Each row was made from one path, in order. Every step used is in the known rows, and no mark comes twice. Write each row's path.
Known rows
L > H > F > Z: [-14 -20 -30  -7  17  -2 -12  -6   8  12 -12   2  -4  -5 -15  11  -1  22
 -21   6 -23  -5 -17   4 -16  -4   8   6  11   8  24   6  10 -14  10   0
 -42  -7 -17  -9  11   8]
L > H > F > Z > D: [-25  -9 -13  11  21 -18 -13  -5   8  22  10   5  -5  -5  -8   2  -4   9
 -29   4 -17  -9 -63   3 -12  -3   6  25  14  12  29   5  12 -16  21  -4
 -56 -12 -11  18  -2  15]
X > D > Z > H: [-16   3   8   1  15   6 -20  11  19   0 -18 -19 -15   1  35 -13   8   8
  23 -15   5  18   7   1  -8   0  -1 -37 -86  -8   3   1  -3   3  -5  14
 -22  15   1  16 -22  16]
H > F > Z > X: [  1 -10   2 -17  12 -20 -21  -6 -17  -2  10   4   0 -30 -23   7   7  -7
 -14  18  -5 -11  18   0  -2  -4   1 -17  40  11 -11   3  10  13   1  11
   4 -14  -8   7  15   8]
R > L > H: [ -8   7 -27  -4 -10  15  -2   4  10  -1  -8   6   3   2   6  -8 -28  18
   2  19  -2  -8  12   2  -6   2   3 -16 -10  -5  23  20 -21 -20  22 -38
  -7  10   3  -6 -16 -10]
U > X > D > Z > H > F: [ -9 -18   8 -21   7 -12 -22  30  12  11 -26 -55  -9  24  25 -17  11  -3
  22 -16   1  18  -8  -5 -10   3  -1 -27 -33  -5  14 -11   7  18  12  47
 -71   4  -5  -7   0  27]
H > F > Z > R: [ -8  -1   3   5   7  15  -7  -4 -10  11 -14  -3   5  -3 -10   5   9   9
 -17   2 -20   4  -4   2  -5   6  10  24  19  -2   2 -16  14   0   2  12
   8 -16 -15 -10  21  16]
U > D: [  3  29  -3 -12 -17 -14  -2  -5   0  -9   9   3  -7 -11  -6  -3  -9 -24
  -9 -17   3  -6  13  -4   7  -9  -9  -1  17  -4  -8   8  -1  -9  -1 -12
  24   9  10  10 -14   7]
U > X: [  4 -14 -10  -3 -41 -18  17   8   0  -3 -21 -17  12  18  -1  -5   0 -20
  11 -20  19  -1  32  -6  11  -7  -6   4  14   9  -6   2  -3  10   5  -7
  -8  10  19 -29   3  -2]
D > Z > H > F: [-23   4  -8 -16  10  -5 -28  20   3  10  18 -19 -13  20   8   1   5  14
  13 -15   1  13   8   2  -7  -3   1 -36 -31   0   9  -3   2  12   7  37
  -4  -4   0 -10  -9  21]
F > Z > U > D: [  9  32  25  10   2   5  16  -9  -8 -22   2   8 -10  -8 -19   6  29 -13
 -29 -16  -3  -5 -17   0  -1   0 -12  13  48  -2  -8   0   9  -3 -24  -2
  13   6  -6   1   4 -15]
U > X > D > Z > H: [ -5 -10   9  -5  -7  -5  -3  26  18   7 -33 -41  -8  18  34 -18  22  -6
  36 -28   6  19   0  -5  -4   2  -8 -25 -59  -3   6  -7   1  16   3  28
 -60  14   4   6 -10   6]
L > H: [-10  -6 -35   2  -8   2   6 -15   9   5  -4  10   3   0   2   6 -13  10
  -2  -9  10  -4  20   5   2  -9   8  -5 -28   6  18  17  -8 -21   6 -27
  -1  10   8   0  -8   0]
H > F: [-13  -7 -16  -6  -5 -15 -20   1  -4  -6  -5 -14   1   4 -11   2 -20  -4
 -12   2  12  -3  22   1   0  -8   6 -15  -1   3   3  10   3   7   8  -2
  21   1   6 -32   2  24]
R > L > H > F > Z: [-13  -4 -20 -14  12  10 -20  12   7   7 -15  -2  -3   0 -13  -5 -17  34
 -21  31 -34 -10 -23   1 -24   7   3  -4  33  -5  31  10  -1 -11  28  -6
 -33  -6 -22 -19   4   0]
H > F > Z: [-13 -10  -6  -4   2 -10 -22   0   2  -2 -13  -7  -1   0 -17   6  -1   5
 -20   5 -14  -4  -4  -1 -11  -4   2  -5  19   6   4   1  14   8   2   6
  -6  -6  -9 -23  12  13]
D > Z > H: [-17  11  -5  -7  -5   5 -10  13  10   9  11  -6  -9  13  20   3  14  12
  28 -32   3  13  21   2   1  -3  -5 -36 -54  -2  -1   0  -6   6   1  15
   6   5  10  -4 -19   3]
D > Z: [  5  -1  -7  -3  -4  -3   6  17   0  -1  13   3   1   1  11  -2  -1 -11
  11 -12  16   2  35  -2   4  -2   0 -25 -32   8  -8   1  -2  15   5   9
  28   5   0   1 -15   8]
R > L: [ -4   8  -2  -1 -25   4  -6  15   2 -14 -10   0   4   7   3 -12 -27   4
   2  19   7  -7  26  -3   0   2  -6 -22   5  -9  -3  13 -17   2  14 -28
  24  10  11 -24 -16  -5]
R > F > Z > X > U: [ 29 -36  19   8  -2 -13  18 -25  -5 -20   5  33  10 -37 -15  18  -1  -9
  22  30   6 -17  -1  -1   8  -3   2  -5  18  12 -59   5  -6  16 -43 -17
  21 -13   8   9  12 -31]
L > H > F > Z > R: [ -9  -7 -22   2  22  20  -7 -12  -5  26  -8   3   4  -4  -8   9  10  25
 -19   7 -27   2 -18   6 -10   6  18  34  12   3  25  -8  11 -19   9   2
 -23 -15 -23   1  21  10]
F > Z: [ -6  -5   1   4 -11  -1   3  -4   9  -7 -20   9   1  -6  -9   4   8   3
  -6  -9  -9  -3   8   0  -3  -3  -4  -1   1   6 -12   2   7   0  -8 -13
  -1   5   0 -12  -1  -1]
U > D > Z > H > L: [ -1  49  16 -31   7 -19 -21   7   5  10  55  -6 -20  20  22 -10  20  -6
  11 -47 -16  14  12   0  -1 -10 -25 -10 -34  -8  22  -5   0   3   0  53
  42   1  18  25 -21  33]
R > L > H > F: [-14  -7 -28 -17   4   6 -23   9   3   3  -3  -9  -1   8  -5  -8 -37  26
 -14  29  -6 -10   3   3 -13   2   8 -16   8  -6  32  18 -13 -14  32 -16
 -14   1  -6 -21  -5   8]
R > F > Z > D: [-12  -8  32  44  -8  -7  13 -22  11  -1   7   9   1  -6  11  -3 -14 -12
  -7  13  -4  -5 -66   0   4   0  -3  14  -7   2 -19   1   3   5 -11 -40
 -32  -5  13  12  -7  -9]
X > U > Z: [ 13 -30 -29  -7 -21 -18  12  26   8 -12 -18  12   9   1 -29  25 -25   1
  12  -5  27 -13  52  -1   0 -15   8  20   1  -7 -22   0   1 -10 -21  -8
  61  11   8 -23  10   3]
L > H > F: [-14 -15 -41 -12   6  -8 -13 -10   2   7   4  -3   1   3 -11   9 -23  10
 -15  10   6  -4   3   5  -7  -8  15  -9 -15   6  28  14  -1 -16  17  -6
 -17   0  -3 -12   3  14]
D > Z > R: [ 14  10   2   8   4  19  12  14 -11  13  13   0   9   2  19  -2   9  -8
  12 -10  10  10  36  -3  11   6   7   0 -36   3  -6 -16  -1   6   4  12
  33  -3  -5  13  -5   8]
R > F > Z > U > D: [ 12  20  41  29   2  20  26 -36  -8 -26   7   9  -8  -7 -11   7  14 -19
 -23   9  -3  -3 -41   2   3   4  -7   4  43  -8 -24   1   4   0 -40 -24
  -7   2   1   1  10 -27]
X > Z: [  4  -8  -7  -4   3  -4  14 -18   0  -6  -3  23  10   3  -3   5 -13  -6
   9   9   3   2   3  -1  14   0   4  17   8   5 -11   5  -2  -1   8 -17
  19   3   8   2   0 -28]
R > F: [ -4 -12   5  27 -18   8  13 -30   5 -12  -4   1   7   1   8   3 -29 -11
   9  17  19   1   6   3  12  -5   5 -16 -33  -3 -22   9 -10   3 -16 -43
   8   8  22 -18  -3  -8]

Write each row's path
[  7   3 -19 -17  25  31  -9  26 -13  26  21 -11   3  10  12  -9 -15  21
  -1  26 -13   3   4   0  -8  17  14  -4  -1  -8  35 -10 -10  -7  39  13
  -5 -15 -30   7  -1  14] -> D > Z > R > L > H > F
[ 20  -3  12   8 -15  -4  41  22 -14 -12   1 -20   9  28   3   0  30 -25
  10 -25  36   4  28  -4  11   3  -5 -15   7  16   0  -6  -2  26  -6  23
   5   8   1 -25   5 -14] -> D > Z > U > X
[ -1 -15  17  28 -11  13   9 -27  10  -9 -18   6   4  -3   4   7 -11  -1
   1  14  -8   1 -16   2   1  -1   2  -9  -7  -1 -26   3   1   7 -23 -32
 -17   0   8 -15   5 -14] -> R > F > Z
[  8  -6  18  17 -23   1  36   2  -8 -18 -32 -15   9  17 -13   5  38 -10
  -8 -22  13   0  -2  -2   4   3 -10  13  38  13  -7  -5   7  14 -18   3
 -23   8   2 -38  21 -25] -> F > Z > U > X
[ 10  -9   4  -2   9 -13 -13 -11  -6 -17 -12  -1   1 -38   9 -12 -11 -18
   4  18  26  -6  37   0   6  -6   2 -31 -44   1 -20  14  -5   2  -7 -20
   4  13   6  36  -7   9] -> Z > X > D
[ 19   0  -3 -12   4 -15  -1   6 -18  -1  39  11   3 -25   5   0   4 -22
  14  -3  25  -7  58  -3  14  -3  -1 -41 -14  14 -19   4  -5  17   1  11
  37  -3   1  35 -11   1] -> D > Z > X
[-24  -4  17  26 -12  21  -7 -31  20  -2 -20  -1  -7   6   9   8   8  25
  17  -5 -15  11 -35   6  -3   0  -4 -18 -26  -8 -18   1  -3   0 -30 -20
 -34   1  19 -17   2 -19] -> R > F > Z > H
[  0  14 -20   6  -4  35   5   2  -4  13  -8   8   8   5  11  -9 -16  26
   4  18  -6   0  13   3   1  10  10  15  -8 -12  25   2 -20 -27  21 -30
   9   1  -3   3  -5  -7] -> Z > R > L > H
[  7  -2 -19 -14  30  30  -4  -8 -13  20   3  15  14   8  -5  -7 -29  26
  -6  53 -22   1 -30   2   0  19  16  44  40 -13  34  -5  -9 -22  42  -6
 -10 -15 -23   9  15 -24] -> X > Z > R > L > H > F
[ -2   9  11  -3   2  30 -18  17 -11   7 -15  -7   4   5  -7  -9  -4  21
 -17  31 -30   0 -11  -3 -13  16   3  15  39 -14   6 -13   2   1  19   4
   2 -15 -22 -19  12   9] -> H > F > Z > R > L
[-21   9  32  19  -3   9 -16 -32  17  -2  -1  -1  -6  22  20   2   6  24
  11 -17 -24  16 -19   9  -7  -8 -16  -5 -58  -6   2   0  -2   6 -28   4
   3  -2  29 -12   5  10] -> R > F > Z > H > L
[ 35   6  -2 -27   0 -27  13  30   3 -11  32  18  -8 -18  -3   6   4 -28
  17 -14   3 -10   7 -10   6  -6  -7   9  19   4 -28  -2   0   8 -12  30
  52  -1  -3  18 -19   0] -> X > U > D > Z
[  1  -1  14  39 -14  31  18 -33  -7   1  -6   4  12   3  16   1 -18  -6
  11  14  14   9   8   3  16   4  14  12 -28  -6 -23  -6 -11  -4 -16 -38
  15  -2  17  -8   7 -12] -> Z > R > F
[-23  22  13  -2  -3  -8 -23  -8  14   3   0   1  -8  23  12   0  25  30
   6 -37 -25  12   9   7 -10 -10 -21   1 -49  -1  18   1   4   1  -9  26
  20   3  23 -13  -1  20] -> F > Z > H > L
[ -1  11  -7   7   3  44   5   6   2  17 -18  15   7  -6   7  -6   2  35
  -2  18 -32  -1 -11   3 -10  15   4  25  18 -11  24  -6  -9 -24  17 -22
 -17  -6 -19   9   3 -17] -> F > Z > R > L > H
[ 10   4 -18  -2  18  40  17 -11  -6  16  -1  28  17   4   8  -8 -21  26
  12  35 -17   2 -19   2   7  17  12  44  19 -11  23  -3 -18 -27  34 -25
  -1  -6 -13  23   6 -36] -> X > Z > R > L > H
[-38   0 -15  -8  -7  -9 -35  -3   6   3  -5 -18 -10  17  -6   5  -5  24
   4 -10   4   7   5   5  -5  -8   2 -19 -19  -5   9   6  -2   1   2  10
   1   2  15 -32  -2  18] -> Z > H > F
[ 10 -14  29  21  -4   4  28   5  -1 -25 -63 -25   4   7   0  -9  34 -14
  -9  -6  11   4 -18  -3  -6   5  -6   7   4   5  -5  -3  10  11 -23   2
 -50  17  -8 -17  19 -11] -> F > Z > U > X > D
[  9   3   8  12  12   9  29 -27 -14 -24  -5  21   8  11 -11  10   4  -3
  -3   8  24   2  -2   4  17   5   4  12  12   7  -6   6  -4   1 -10 -13
  35  10   4 -10   9 -42] -> X > Z > U
[  4  15  15  11 -12  34  -2  11  -4   3 -19   4   9   0   4 -12   5  20
  -3  13 -25   1   0  -2  -3  15  -2  17  28 -14  -3 -12  -7  -4   8 -15
  15  -6 -10  -8   1 -10] -> F > Z > R > L
[-28   6  -1   6 -16   9 -14  -5  18   2 -24   5 -10   3   4   6  23  32
  11 -27 -18   8  -8   4  -8  -4 -10 -13 -14  -4  -5   1   3  -3 -12  -2
 -18   4  11 -14  -5  -5] -> F > Z > H
[ 25 -22 -10 -16 -11 -33   6  -3 -10 -18  12  30   9 -35 -17  13  -4 -12
  23   5  31 -19  52  -1  14 -10  -1  -6   3  14 -41  12 -10   9 -20   2
  67  -2  15   7  -1 -13] -> Z > X > U
[  8 -21   3   3 -24 -12   9   7  11 -10 -48 -32   5   4  13 -17  -6 -24
   8  -5  19   2  15  -5   2  -3  -4  -3 -25   1  -5   4   2   8   1  -9
 -45  21   8  -8   2   7] -> U > X > D
[-28   3 -22   0 -22   5 -12   5  12   8 -18  -8  -4  18  -9  16 -12  22
  11 -27  15   6  39   7  -4 -12   2 -10 -28 -20   3  -2   2 -19 -10 -14
  12  16  15 -19   2   9] -> U > Z > H
[ 40  17   5 -17   6  -6  20  26  -9   3  30  21  -2 -16   1   6  16 -23
  20 -14  -1  -2   5  -9  11   3  -1  36  24  -1 -25 -21   0   1 -12  35
  66  -9 -12  32  -9   0] -> X > U > D > Z > R
[-13  32  -3 -31  13 -13 -31  17   2  12  39 -19 -24   7   4  -3   9  -4
   2 -28 -12   9 -10  -1  -6  -3  -8 -20  10  -9  10  -6   6   4   8  46
  -6  -6  -4  12 -14  26] -> U > D > Z > H > F
[  7  10   7  17   7   8  24  10 -14 -18  11  -2   1  14   4   5  18  -9
  -1 -11  34   4  33   1   6   2   1 -28 -32  10  -4   2  -4  15 -14  12
  40  11  -3 -12  -8  -5] -> D > Z > U
[ 24   2  -7 -21 -16 -32   9   4   6 -18   8  21  -4 -18 -18   7  -6 -20
   8 -13   9 -15   3  -6   8 -11  -8  21  23   2 -30   6  -1  -7 -18   4
  52   5  10   2 -11  -4] -> X > U > D
[ -2  20  -4  -9  29   5   3 -13 -10  -5  11   1 -15 -10 -31  10  23   4
 -45  -3 -14  -9 -41   5 -13   0   2  18  58   1  28   4  13 -20  -9  11
 -27  -4 -25   6  16   0] -> L > H > F > Z > U > D
[ -3  -1   9  13   5 -22  15 -14   3   3  19  29   7   1   4  -4 -19 -17
   0   7   8  -3 -45  -2  17   0  -1  38   7   7  -5   3   1  -3  19 -22
   1  -3  13  27 -12 -18] -> X > Z > D
[ 35   4  -5 -34  -9 -41   2   1 -13 -18  32  32  -2 -44 -25   9  -1 -32
  10  -1  16 -24  27  -6  15 -10  -8   6  50   5 -41   7  -5   0 -18   6
  60  -4  11  35  -6 -11] -> Z > X > U > D
[ 12 -17 -10  -7   5  -8 -11   3  -5  -7 -18 -10   4 -31 -10   1 -26 -21
  -4  13  32 -10  58   3   0  -9   7 -27 -33 -15 -15   3   5  -9  -9 -24
   8  17  -3  35   8  18] -> U > Z > X > D
[ -6   4 -24  -5  10  27 -12   6 -10  17   0  -7   7   4   1  -7 -27  29
 -10  31 -13  -1   1   3  -7  11  14  13   8 -13  39   0 -13 -22  31 -12
  -5  -8 -13  -6   6   6] -> Z > R > L > H > F
[ -9  -1  13  13  13   5  -1  -5 -14 -20 -19  -8  -2   1 -24  13  18   8
 -32   3   5  -2  -9   3  -9   1   2  -6  23   6   2   2  12  10 -17   9
   9  -1 -12 -38  17   2] -> H > F > Z > U
[ 24  36   7  -5   4  10  12  12 -12  13  34   5  -4 -10  13  -6  11 -29
   3 -17  -6   7  11  -6  10   6  -1  18  15  -6  -5 -20   4  -5   3  22
  36  -6 -11  39  -9   9] -> U > D > Z > R
[-23  -5  11  13   6 -26 -14   6   2   6   9  -2  -3  -1 -10  -2  -3  -3
 -28   4 -11  -8 -49  -1  -7  -3  -1  21  23   6   5  -1  17   4  13   0
 -25 -11  -3   3  -3  23] -> H > F > Z > D
[ 15  -2  19  31   3  33  20 -11  -9  11  20  -1   8   6  25   0  -7 -14
  21  12  12  14  11   0  15  10  13  -7 -41  -3 -20 -16  -7  12 -13 -10
  18  -8   0   8   0  -7] -> D > Z > R > F
[  1 -14 -24 -19  25 -12 -15 -17 -12  11  17  12  -1 -32 -23  11   5   9
 -18  15 -11 -14   4   5  -9  -4   8 -11  31  14  12  10   5  -9   8   6
 -29 -16 -14  24  17   3] -> L > H > F > Z > X
[ 17  25   0 -17  -1  -9   2  16  -1   1  33   2  -9  -5   5  -5   2 -32
  -1 -19   1  -2  17  -7   5  -3  -9  -9  12  -1  -6  -3   5   3   6  16
  21   3  -3  28 -22   8] -> U > D > Z
[  5 -22  27  10   8  -1   4   7  -5 -21 -55 -41   0   8  -9  -8  26 -10
 -25   9   7   4 -32  -2 -12   6  -1   4  24   3   5  -5  17  18 -13  19
 -57   8 -19 -32  29   5] -> H > F > Z > U > X > D
[-17   3  15  26  -6 -21   1   2   9   3  -4  13  -1  -9   1  -2   6  -6
 -14 -11  -6  -8 -39  -2   0  -3  -8  19   6   7  -3   0   9   0   4 -13
 -15  -3   7  15 -13   5] -> F > Z > D
[ 12 -15  21  17  -1   2   4 -36  -7 -10  11  16   6 -30  -5   5  -2 -11
   3  24   2  -8   3   2  10  -1   0 -23  10   7 -36   6  -2  12 -23 -29
  -4  -8   7  17   9 -19] -> R > F > Z > X
[-11  25   7 -11   3 -12 -18  10   7   8  30  -4  -9  31  31  -5  13  12
  21 -39  -5  18  33   5  -2 -10 -16 -21 -87   0  21  -3  -5  11   0  44
  44   4  24   1 -18  35] -> D > Z > H > L
[-12 -10 -15  11  26  11   4 -10  -8  -6 -13   1  -3   4 -23  18  17  22
 -34   6  -1  -4 -21   8 -14   1  10   4  16  10  28   7   9 -12 -10   3
 -21  -1 -20 -21  21  -5] -> L > H > F > Z > U
[ 29 -23  33  27   1  25  31  -1  -1   9 -23 -34  10   9  41 -21  -1 -32
  28  14  13  19 -10  -6  11  15   9   3 -46  -4 -18 -23  -2  17 -10  -4
 -45   1  -5  19  12  -1] -> U > X > D > Z > R > F
[  9 -16  12   6 -17 -32  29  -4   0   8   7   8  16  19   5 -10  -6 -33
  11  -3   9  -3 -45  -8  23   2  -6  49  39  11   0  -5   4   9  25  -7
 -35  -3  16  16  -1 -28] -> U > X > Z > D
[-21  -1  -4   2  15  -7 -17  18   9  16  11   2  -5  -2  -3 -11 -20  22
 -30  28 -28 -14 -68   0 -20   8   0  19  40  -2  37   6   1 -13  39 -13
 -58 -13 -16   9  -9   8] -> R > L > H > F > Z > D
[ 20 -24  -5 -10 -21 -16  28  -6  -2   0 -14   5  19  20  -3  -2  -2 -21
  21  -4   7   3  -1  -6  18   1  -4  30  42  10  -8  -3   1  12  15  -7
 -13   1   9 -10  13 -36] -> U > X > Z
[  4   7  -6 -44  15 -30 -20  30   7   2  32  -1 -22   0  -9   9  11   1
  19 -20  -9   2 -15  -4  -7  -5  -7  -5  19  -5 -10  -8   4   9 -10  58
  24 -11  -3   5 -12  13] -> X > U > D > Z > H > F
[ -7  36   2 -22  -3  -4 -13  11   9   8  32  -4 -21   4  11  -4  18  -4
  17 -34  -6   9   1  -3   1  -3 -13 -20 -10  -7  -1  -5  -1  -2   0  25
   2   4   6  23 -25   5] -> U > D > Z > H
